Known rows, with every step that occurs:
rubi/niku/leniv/minet/rezabi/moboset: [ 1.51 -0.69  2.80  1.67 -4.15 -1.03 -0.88 -1.15  1.26  2.16  2.47 -0.22
 -1.48 -2.46 -0.69  3.71 -1.57]
minet/leniv/moboset: [-1.48  1.94  1.13 -2.20 -3.26  0.27 -1.59  2.94  1.40 -1.21 -5.67  0.48
  0.28 -2.36  1.57  3.21 -1.29]
ratok/niku/rezabi/minet/leniv: [ 1.53  3.75 -2.33 -5.60  4.36  4.80 -3.95  3.27  1.14 -2.88 -2.97  0.74
 -0.30 -3.56  0.35  2.75 -1.72]
rubi/niku: [-0.01  2.11  0.76 -1.30  0.11 -0.49 -4.29 -0.07  3.32  2.63 -1.53  0.94
 -1.07 -0.56 -2.28  1.05 -1.06]
minet/rezabi/niku: [ 0.89  0.44 -0.96 -0.63  0.19  0.36 -1.21  3.89  0.00 -0.53 -3.36  0.49
 -1.18 -2.18  2.98  4.43  0.16]
rezabi/minet: [ 0.28  2.21 -0.98 -2.39  0.07  1.51 -3.62  1.40  1.98  1.22 -2.28  1.17
 -1.43 -5.06  0.79  2.41  0.17]
leniv/minet: [-2.57 -0.50  1.07 -0.42 -2.87  0.71 -2.00  1.62  1.25  1.66 -2.10 -0.91
  0.03 -0.47 -0.92  1.22 -1.93]
rezabi/minet/leniv/moboset: [-0.09  3.36  0.94 -2.42 -2.78  0.94 -1.61  2.34  1.17 -1.60 -4.91  0.84
  0.03 -6.03  3.70  3.47  0.02]
moboset/leniv/minet/rezabi: [-0.60 -1.04  1.15  1.75 -5.24 -0.90  0.04  1.51 -1.23  1.71 -3.41 -1.50
 -0.26 -1.09  0.28  0.48 -1.58]
ratok/niku/leniv/minet/rezabi: [ 0.87 -1.17  1.67 -0.83 -2.77  0.91 -0.71  1.59 -1.45 -0.29  0.26 -1.99
 -0.53 -0.18 -0.73 -1.26 -2.90]
minet/rezabi/moboset: [ 1.31  0.65 -2.08 -1.64 -2.09 -1.01 -2.81  1.91  0.97  1.14 -2.62  0.97
 -3.16 -3.15  1.91  4.63 -0.07]
moboset/leniv/minet: [-2.47 -1.08  1.41  0.54 -3.22  1.12 -0.43  1.36 -0.01  3.01 -4.09 -1.09
 -0.02 -1.07 -2.46  0.93 -2.17]
rezabi/moboset: [-0.63  0.56 -1.54 -2.71 -0.01  1.08 -3.31  1.80  2.25  2.21 -3.38  1.33
 -2.78 -2.99 -0.95  5.17 -0.74]
moboset/leniv/minet/rezabi/niku/rubi: [-1.12 -1.84  2.20  2.92 -1.27  0.58  0.29  2.61 -2.62  0.74 -3.81 -1.40
  0.06 -1.96 -1.10  2.25 -2.46]
leniv/moboset: [-2.74  1.16  1.16 -2.04 -3.46  0.75 -1.63  1.83  1.37  0.97 -4.45 -0.52
  0.23 -1.69 -0.68  2.96 -1.39]
leniv/minet/rezabi/niku: [-0.62 -0.85  0.71  0.97 -2.21  0.21  0.51  3.55 -0.90 -0.57 -2.40 -1.10
  0.01 -1.17  3.04  3.63 -0.82]
rubi/niku/rezabi: [-0.56  2.61  0.04 -2.07  1.77  2.75 -4.11  0.53  4.01  1.76  0.10  0.50
  0.74  0.03 -3.89  4.40 -2.18]
niku/leniv/minet/rezabi: [ 0.13 -1.20  2.14  1.67 -5.25  0.21 -0.44  1.32  0.20  0.77  1.12 -0.83
  0.11 -2.00  0.19  2.09 -1.86]

Rows:
[-0.75 -1.64  1.26  2.09 -2.57  0.54  2.10  3.17 -2.19  0.58 -4.42 -1.34
  0.03 -1.86  1.64  3.05 -0.98]
moboset/leniv/minet/rezabi/niku
[-3.00 -1.05 -0.08 -0.84 -1.06  4.39  0.00  1.70  0.73  2.56 -2.94 -0.69
  0.22 -2.13 -3.87  6.96 -2.87]
niku/rezabi/moboset/leniv/minet
[-0.58 -0.44  0.58  0.90 -5.02 -1.27 -1.47  1.87  0.05  0.61 -1.42 -1.20
 -0.24 -0.63  2.04  1.00 -1.27]
leniv/minet/rezabi
[-2.21 -1.59  0.70 -0.17 -2.66  1.16 -0.01  0.90 -0.01  3.36 -4.42 -0.50
 -1.62 -2.71 -2.36  3.67 -1.75]
rezabi/moboset/leniv/minet
[-1.32  0.38  2.41 -3.84 -1.28  2.94 -0.92  1.52 -0.08  0.29 -2.84 -1.17
 -0.10 -1.21 -3.33  0.91 -2.99]
ratok/niku/leniv/moboset
[-1.83  0.17  1.47 -0.13 -0.57  2.93 -0.72 -0.57  1.89  3.48 -1.25 -0.76
  0.33 -1.13 -5.06  5.70 -3.08]
rubi/niku/rezabi/moboset/leniv/minet
[ 1.79  4.67 -0.32 -2.42  2.48  2.93 -4.10  1.01  3.91 -0.87 -0.40  2.04
  0.44 -4.44  0.30  4.96 -0.81]
rubi/niku/rezabi/minet/leniv
[ 1.46  0.14 -1.45 -0.50 -2.47 -0.83 -1.33  1.44 -0.37  2.25 -4.71  0.88
 -3.07 -3.66  0.26  4.19 -0.24]
minet/rezabi/moboset/leniv
[ 0.58 -1.76  1.29  0.93 -4.67  0.38 -0.16  1.05  0.21  1.34  0.76 -0.21
 -1.50 -3.53  0.32  4.88 -1.51]
niku/leniv/minet/rezabi/moboset
[-0.34 -0.72  0.81 -1.03  2.11  3.94 -0.36  3.20  1.43  0.79 -1.71  1.30
 -0.68 -3.69 -1.62  6.26 -0.70]
rezabi/niku/leniv
[ 0.53  3.99 -0.28 -2.24  2.19  3.33 -4.13 -0.17  3.87  1.40  0.82  0.97
  0.44 -3.57 -1.91  4.66 -1.04]
rubi/niku/rezabi/minet
[-2.09 -0.83 -0.60 -3.29  1.35  4.90 -0.54  1.84 -0.87  1.59 -3.84 -1.91
 -0.38 -0.23 -4.93  3.44 -4.04]
ratok/niku/rezabi/moboset/leniv/minet
[-1.20 -1.13  1.77  2.07 -0.81  0.17 -1.30  2.97 -1.29 -0.24 -1.84 -1.34
  0.01 -1.27  0.34  2.72 -2.22]
leniv/minet/rezabi/niku/rubi
[ 0.06  4.95  1.63 -2.40 -0.75  2.62 -2.18  0.74  2.98 -1.55 -1.79  0.65
  1.94 -4.43  0.76  5.48 -1.28]
rubi/niku/rezabi/minet/leniv/moboset
